What can hang from each mark:
Z729: Z113
Z602: Z105
Z462: Z738 Z796
Z796: Z887
Z682: Z476 Z887
Z476: Z113 Z443 Z682 Z692 Z738 Z948
Z205: Z76 Z476 Z947
Z105: Z476
Z113: Z729
Z692: Z386 Z476
Z620: Z462 Z947
Z386: Z105 Z205
Z887: Z682 Z796
Z443: Z476

Known rows, with every way that one mark hangs from another:
Z796{Z887{Z682{Z476{Z692 Z948}}}}: [-13 -10 -24   7 -18  37 -16   3  -4  33   4   3 -28 -16  -4   0 -19  22
  23   8 -25  -9 -41  10  -1 -50  19  16  22   6   2  22  -8 -11  22 -42]
Z443{Z476{Z113 Z682{Z887{Z796}} Z738 Z948}}: [-14   1 -23  51  -4  29 -11   4 -11  15 -13   5   8 -19  -9 -29  22  53
  28  23  -1  -7 -68   6 -21 -61  30  22  10  13 -34 -12   7 -19  34 -37]
Z692{Z386}: [ -7  -1 -18  -8 -34  32  -6 -16  16  21  -8  13 -16 -18   2   5   2  20
   4  10  -1 -18 -17   9 -17 -45   3   4   6  -2  18   3  20 -13   8 -27]
Z443{Z476{Z738}}: [ -4  -1 -23  14 -17  28 -15 -19   2  21  -3  12 -21   4   0  -2  24  30
  -7  14  -7 -12 -23  12 -18 -48   4   6   6  11   3   7  18 -21  20 -24]
Z620{Z462{Z738 Z796{Z887{Z682}}} Z947}: [-10 -40 -30  18 -15  15 -11 -30   8  36  24   5  -6 -31  35 -16  -3   4
  17   7 -24  13  -8  19   6 -26   7  45  11   6   9   3 -11 -18  11  15]
Z205{Z476{Z113 Z692}}: [-17   3 -36  21 -28  39 -12  -9  19  13   7  15  -8 -18 -14  -5  15  38
   4  19  -9 -12 -38   9 -56 -61  25   7   3  -9   3  29   0 -19  23 -34]
Z205{Z76 Z476{Z113 Z692 Z948} Z947}: [-16  -2 -30  11 -34  49 -31  25  21   4  -1   4  -7 -25 -38 -18  31  44
  10  15 -22   0 -47   2 -81 -56  44  22  11  -7   2  35  -5 -23  45 -41]
Z386{Z105}: [ -1  -1 -19   9 -31  26  -1 -30  13  34  -7  16 -26 -25   7  10  -4  10
 -12  14  -9 -28 -15  13 -31 -37  -6  10   1  -9  11   9  13 -18   2  -5]
Z887{Z682{Z476{Z443}} Z796}: [ -8   6 -26  10 -29  33  -4  -6   8  31  -6   1 -11  -8   9   1 -13  19
  22  -3 -16  -7 -52  11  -8 -43  -3  12  34  25 -30  -1 -14  -4  10 -20]
Z602{Z105{Z476{Z443 Z692 Z948}}}: [-12  12 -12  18 -14  39 -12   4  16  26 -10   3   3 -41 -16  -9  -5  26
  25  32   6  -4 -56   5 -45 -52 -11  18  17   2  -3  29 -27 -12  16 -45]
Z105{Z476{Z443 Z948}}: [-11  -6 -25   1 -11  49 -12   9  18  27 -14   6 -10 -24 -11 -10  -8  24
  14  25  -5  -5 -48  -7 -19 -54  -1  17  22  -2 -12  15  -7 -12  19 -25]
Z692{Z386{Z105{Z476{Z738 Z948}} Z205{Z947}}}: [ -3   3 -21  -1 -28  62 -27   3  18   8 -34  -4 -13 -28 -29 -16   1  22
  19  32  -3  -6 -32   7 -32 -67  19  20  12   7  10  -4  -4 -17  29 -42]
Z105{Z476{Z113{Z729} Z682 Z692}}: [-11  13 -40  37 -19  55 -12 -12  14   6  14   6  -6 -34 -11 -11  10  23
  10  22 -12   1 -63  12 -58 -64  33 -13  -9 -33 -33  36   5 -18  15 -47]
Z462{Z738 Z796{Z887{Z682{Z476{Z443}}}}}: [ -1 -17 -29  19  -8  35   6  -7  10  44  15  13  -1 -24  27   8 -17  14
  41  -9  -4   7 -39   6  16 -46  13  41  17  29  -4   0 -14  -6  19  -4]
Z729{Z113}: [-13 -14 -25  -6 -34  24  -8 -30  18  33   5  27 -14 -13   2  12   2   8
  13  13  -7 -20 -10  16 -39 -53  -1   4   5 -14  11  20  24 -20   5  -3]
Z682{Z476{Z113}}: [-10   4 -29   3 -29  46   5 -13  22  31   1  23 -14 -11  -9   0  14  26
   3  10 -14 -10 -30  13 -33 -62  14   9   6  -3   4   9  14 -13  11 -26]
Z692{Z386 Z476{Z113{Z729} Z443}}: [ -4  12 -38 -10 -42  63   8  -6  14  17  -2  -1  -4 -33  -1 -15   7  16
  16  10  -6   3 -53   3 -22 -64  25 -20   6 -14 -21  10   9  -6   9 -36]
Z602{Z105{Z476{Z948}}}: [-12   2 -17   1 -18  42 -19 -11  19  33 -18  13  -8 -23  -9  -5  -3  16
  10  26   4   0 -24  -2 -35 -57 -21  27  11  -9  14  23  -1 -16  12 -33]
Z105{Z476{Z692 Z738 Z948}}: [-13   2  -8  19  -6  43 -27   3  14   8  -3  -5 -11 -14 -26 -17  14  31
  12  30   1 -10 -39   1 -21 -65   8  12  13   2  -2  37 -12 -25  23 -48]
Z602{Z105{Z476{Z692{Z386{Z205}}}}}: [-13  27 -20  -5 -21  38 -18 -24  25  17 -11  10   1 -30 -14   1  -6  20
  23  25   9  -1 -36  18 -56 -54  -3   8   1  -4  12  13 -10  -9  13 -64]
Z796{Z887{Z682{Z476{Z692}}}}: [-12  -3 -28  10 -27  27 -13 -12   0  33  12  12 -25 -14   1   7 -15  15
  20  -2 -21 -10 -35  17  -9 -44  18   5  17   7   1  28  -1  -7  13 -38]
Z205{Z76 Z476{Z443 Z692} Z947}: [-10   8 -29  13 -37  33 -27  17  24   7   8  -1  -7 -31 -30  -8  20  32
   4  -2 -12  -7 -54   8 -73 -35  32  12  13  11  -6  35  -9 -14  37 -31]
Z682{Z476{Z113{Z729} Z443 Z692 Z948} Z887}: [  0   8 -23  17 -18  44   7   8   1  19   6  -6  -7 -49 -22 -16   8  30
  17  11  -7  -8 -76  11 -27 -60  44  19   2  -2 -33  16 -28 -11  19 -41]
Z602{Z105}: [ -9   2 -10   8 -31  23  -6 -29  18  34 -12  21  -8 -21   6   9   4  15
  -1  12   2 -13 -16  16 -38 -40 -21  12   0  -1  22  21  11 -15   1 -18]
Z620{Z462{Z796{Z887{Z682{Z476}}}} Z947}: [-10 -20 -36  -2 -28  23  -9 -25   7  39  27   3 -18 -23  16 -13  -7  -2
  13  -5 -37  12 -13  17   6 -29  14  29  22   5   8  -4  -8 -13  12  -5]
Z476{Z113 Z682{Z887{Z796}} Z948}: [-18  -6 -17  36 -13  29  -6   2   0  22 -14  10  12 -36  -4 -22   3  41
  30  20  -1 -12 -64   7 -25 -53  23  23   2  -4 -27  -4   6 -16  21 -24]
Z602{Z105{Z476{Z443 Z682 Z692 Z948}}}: [-15  16 -14  45 -11  46 -11  12  17  22  -7  -1   7 -49 -18 -12  -9  31
  30  31   9  -5 -78  10 -50 -54  -4  10  15   0  -9  27 -12  -9  22 -52]
Z386{Z205{Z76 Z476{Z443 Z682}}}: [-18   5 -44  18 -15  47  -9   4  33  11  -8   5  -3 -19 -24   0  -1  37
  -4  -5 -14  -3 -68   4 -66 -41  25   5   5   6 -19  15  15 -10  40 -29]
Z476{Z113 Z443 Z692 Z738}: [-15   2  -8  36 -24  37   9   4  15   9  -1  12   7 -21 -18  -8  27  45
  19  28  -2 -22 -60  19 -38 -55  21 -11  11  17 -16  31 -10 -16  13 -30]
Z887{Z796}: [ -9  -4 -17  -1 -22  17 -11 -29  10  23  -7  10 -12  -6  17   0   0  21
   0   9  -9 -14 -26   8 -19 -36  -6   9   4   1  -9   2   2 -23   7  -8]
Z205{Z476{Z738}}: [-13  -7 -26  18 -28  36 -19 -12  19  10  -5   5 -16  -2 -17  -5  16  30
  -9   5   1 -15 -20   0 -19 -60   8  11   7  14  15  28  13 -23  21 -20]
Z105{Z476{Z443 Z738}}: [-11   2 -18  18 -19  42  -8  -1  22  17  -8   9  -3 -15 -19  -9  10  24
  12  18   5 -10 -41   1 -18 -56   1   1  18  16 -13  27  -1 -13  13 -25]
Z620{Z947}: [-11 -20 -21  -1 -27  23 -16 -22  18  20   4  10 -22 -21   0  -5   8  15
 -17  16 -20 -10 -12  23 -23 -41   1  16  11   4  14   5   8 -24  12 -12]
Z113{Z729}: [  1  -8 -27  -5 -27  33 -10 -30   9  19   1   7 -27 -15  12   5   5   8
 -21   3 -15 -10 -22  10 -21 -41   7   2 -11 -18  -7  22  10 -23   3  -9]
Z386{Z105{Z476{Z443 Z692 Z738}}}: [ -4  18 -13  36 -20  35  -3  -6  16  16   1   2  -9 -35 -19  -6   5  20
  12  28   3 -23 -49   9 -38 -50   5  -1  16  12 -15  30 -20 -15  10 -33]

Rows:
[ -4  11 -18   2 -21  11 -10 -22   6  32   2   7  -9 -23  -1  -6  -1  16
  11  -9   4 -13 -32   9  -9 -43   8  30   3  14 -12  -6  -4 -14  10 -22]
Z682{Z476 Z887{Z796}}
[ -7  11 -18  41 -11  44 -19  12  -3   1  -2 -12 -14 -21 -16 -15  16  49
  19  27   1 -12 -60  13 -19 -58  26   0  12  10   4  -1  14 -19  38 -66]
Z443{Z476{Z682 Z692{Z386} Z738 Z948}}
[ -6   3  -5  13 -12  22 -13  -4   1  20 -11  -7  -6 -15 -17 -20  12  30
  16   2   8 -13 -41   0  10 -57  11  36  11  29  -9  -1 -13 -23  21 -30]
Z682{Z476{Z738 Z948} Z887{Z796}}
[ -3 -19 -28  13  -8  32  -5 -19   9  43  18  15  -8 -16  28   9 -12   9
  34 -11  -5   7 -20   8  14 -50  10  47   7  17  10   2  -2 -13  18  -8]
Z462{Z738 Z796{Z887{Z682{Z476}}}}
[-12   3 -16  32 -18   9 -13 -18   3  24  -3   7   4 -34   4 -10  -4  24
  17   0   7 -18 -49  14 -19 -37  10  19  -4   5 -21  -1  13 -14  12 -18]
Z476{Z682{Z887{Z796}}}
[-18 -20 -35   8 -26  55  11  18   2  40 -13  18 -12 -17  -5  -3 -17  33
  37  15 -28  -2 -59   2  -3 -59  25  10  33  11 -17  12  -3  -1  19 -26]
Z796{Z887{Z682{Z476{Z113 Z443 Z948}}}}
[-15   7 -23  24 -22  48   1  17   3  22  -7  -4  -1 -17  -5 -12  -4  40
  42  21 -22  -5 -80  12 -27 -58  17  14  38  17 -40   5 -35  -8  21 -40]
Z887{Z682{Z476{Z113 Z443 Z692 Z948}} Z796}
[-16   6 -20  30 -16  48 -19  -3  20  29 -16  10  -2 -34 -12 -10  -7  21
  17  24   6   0 -44   3 -40 -61 -13  19   8 -11   8  21  14 -13  18 -41]
Z602{Z105{Z476{Z682 Z948}}}
[-12  -1 -10  21 -19  43   0   9  10  24 -11  10  -3 -21 -34 -20  25  37
  19  13   4 -14 -40   7 -10 -73  26  31   8  18   0  11   2 -15  21 -36]
Z682{Z476{Z113 Z738 Z948} Z887}
[ -6  -9 -21  11  -8  37 -19  -4  -1  20 -12   3 -24   3  -5 -10  19  37
  -4  22 -10  -9 -30   4  -9 -55   6  16  12   9   5   3   9 -24  28 -29]
Z443{Z476{Z738 Z948}}
[ -6  13   2  25  -8  18 -18   0  -2  13   1 -14  -5 -22 -21 -22  14  35
  22   7   8 -16 -53   9  -2 -55  19  32  10  29 -12   7 -27 -25  24 -45]
Z682{Z476{Z692 Z738 Z948} Z887{Z796}}
[ -5  13  -9  10 -10  16 -17  -5  -2  24   5  -9  -8 -31  -9 -15  -1  28
  21   6   2 -14 -50   8 -12 -48  16  38   8  12 -14  -2 -26 -20  23 -41]
Z682{Z476{Z692 Z948} Z887{Z796}}
[ -6  19 -33  35 -20  47 -30 -12  19  14  -4   2  -8 -45 -18  -9 -10  16
  13  26 -11 -10 -57  30 -73 -51  24   8  -5 -13 -12  12   1 -12  27 -43]
Z386{Z105{Z476{Z682 Z692}} Z205{Z947}}
[-11 -22 -27  12 -28  25 -11 -21   7  29  24  -3 -14 -13   3 -20   7   5
  13  -3 -30   9 -15  18  16 -37  16  25  24  21   8   5 -10 -18  13  -8]
Z620{Z462{Z796{Z887{Z682{Z476{Z738}}}}} Z947}
[-12  23 -23  22 -29  29  -7   2   5  23  -2 -11  17 -51  -4 -27 -11  21
  42  -2  20  -9 -73   6  -5 -49  17   1  13  15 -27 -14  12   1  19 -43]
Z692{Z386 Z476{Z443 Z682{Z887{Z796}}}}
[-12   6 -43 -13 -30  61  -2   1  28  13 -25  10 -18 -20 -27  -1   5  37
   2  19 -21  -5 -38  -9 -71 -58  32  21   9 -12   7  -3   4 -17  35 -37]
Z692{Z386{Z105 Z205{Z76 Z476{Z113 Z948}}}}
[-14  -7 -29  45  -8  54  -7   8   2  14 -12  10  -8  -8 -12 -17  24  52
  11  32 -12  -6 -58  10 -30 -69  25   4  10   2  -9   3  25 -20  34 -38]
Z443{Z476{Z113 Z682 Z738 Z948}}
[-11   0 -17  19 -32  41 -13  -7  13  23  -4   4 -20   4 -14   0  11  19
   8  -1  -9 -12 -25  16  -4 -60   1  12  23  25   3  23  10 -10  10 -31]
Z887{Z682{Z476{Z738}}}
[-22  23 -22  48 -23  44  -8 -10  22  21   2  22  13 -40 -17  -9   8  30
  27  31   5  -3 -57  19 -75 -64   5  -1   2 -16  -4  36   7  -9  12 -55]
Z602{Z105{Z476{Z113 Z682 Z692}}}
[ -7  17  -3  29 -20  18 -12  -8   9  18  13   1  -8 -27 -31 -10  21  25
  11  -1  13 -23 -37  20 -15 -55  21  20   1  24   3  23  -6 -16  16 -47]
Z682{Z476{Z692 Z738} Z887}
[  4  20 -14   4 -29  43  -2  -4  10  23  -1  -8 -32 -38 -13   1  -6  21
   9  19  -6 -22 -35  10 -24 -54  14  17  14   0  22  -6  -9 -17  17 -50]
Z682{Z476{Z692{Z386{Z105}} Z948}}
[ -6   8  -8  17 -23  23  -8 -11  11  26   1   8 -10 -21 -25  -9  19  20
   5  -6  12 -20 -25  14  -4 -56  14  25   3  25   7  14   9 -13  13 -31]
Z682{Z476{Z738} Z887}
[-13   7 -25   9 -26  60 -17   8  13  20  -9 -12  -9 -31 -11 -22  -7  22
  20  13   3  -4 -48   3  -8 -67  10   1  11  -9  12  -1  33 -11  28 -53]
Z692{Z386 Z476{Z682 Z948}}
[-10  -2 -21  -4 -19  52  -8   7  13  32 -10  -7  -9 -24  -5 -18  -5  21
  11  14  -4  -6 -50   0  -8 -57  -2   7  18   1  -5  11   4 -11  23 -26]
Z692{Z476{Z443 Z948}}
[-11  14 -22  30 -14  56 -13  25  16   8  -4 -11   0 -48 -22 -16 -11  36
  36  30   6  -8 -77   3 -28 -60  21   0  22  -2 -12  10  -4  -7  29 -63]
Z105{Z476{Z443 Z682 Z692{Z386} Z948}}
[ -9   5 -28   4 -30  31 -15 -18   6  31  -4   3 -19   2  10   2  -7  14
  15  -5 -17  -6 -32  12 -10 -46  -5  17  24  13 -15   0  -3 -10   8 -23]
Z887{Z682{Z476} Z796}
[-20  15 -18  50 -22  36   2   6   6  17  -6  -1  29 -36 -18 -38  16  36
  42   9  15  -8 -82   8 -17 -65  25  -4  11  23 -44   8   8  -6  20 -35]
Z692{Z476{Z113 Z443 Z682{Z887{Z796}} Z738}}
[ -6 -36 -25   9  -7  11  -3 -38  15  33  28   7  -6 -35  33 -19   4   7
   3  10 -17   9  -6  15   2 -25  11  43  -3   2  18  -2  -9 -27  13  19]
Z620{Z462{Z738 Z796{Z887}} Z947}
[ -8   2 -15  42 -24  61  -3  11   5 -13  -5 -13  -6 -33 -20 -18  23  45
  17  29  -5  -9 -71  12 -28 -71  44 -15  -2  -9 -12  23   6 -24  23 -56]
Z476{Z113{Z729} Z682 Z692{Z386} Z738 Z948}
[-19   0  -3  62 -13  35  -6  16   3   8  -5   3  12 -41 -34 -25  24  50
  31  28   8 -22 -69  18 -32 -65  37  14   0   8 -11  26   5 -17  27 -48]
Z476{Z113 Z682{Z887} Z692 Z738 Z948}
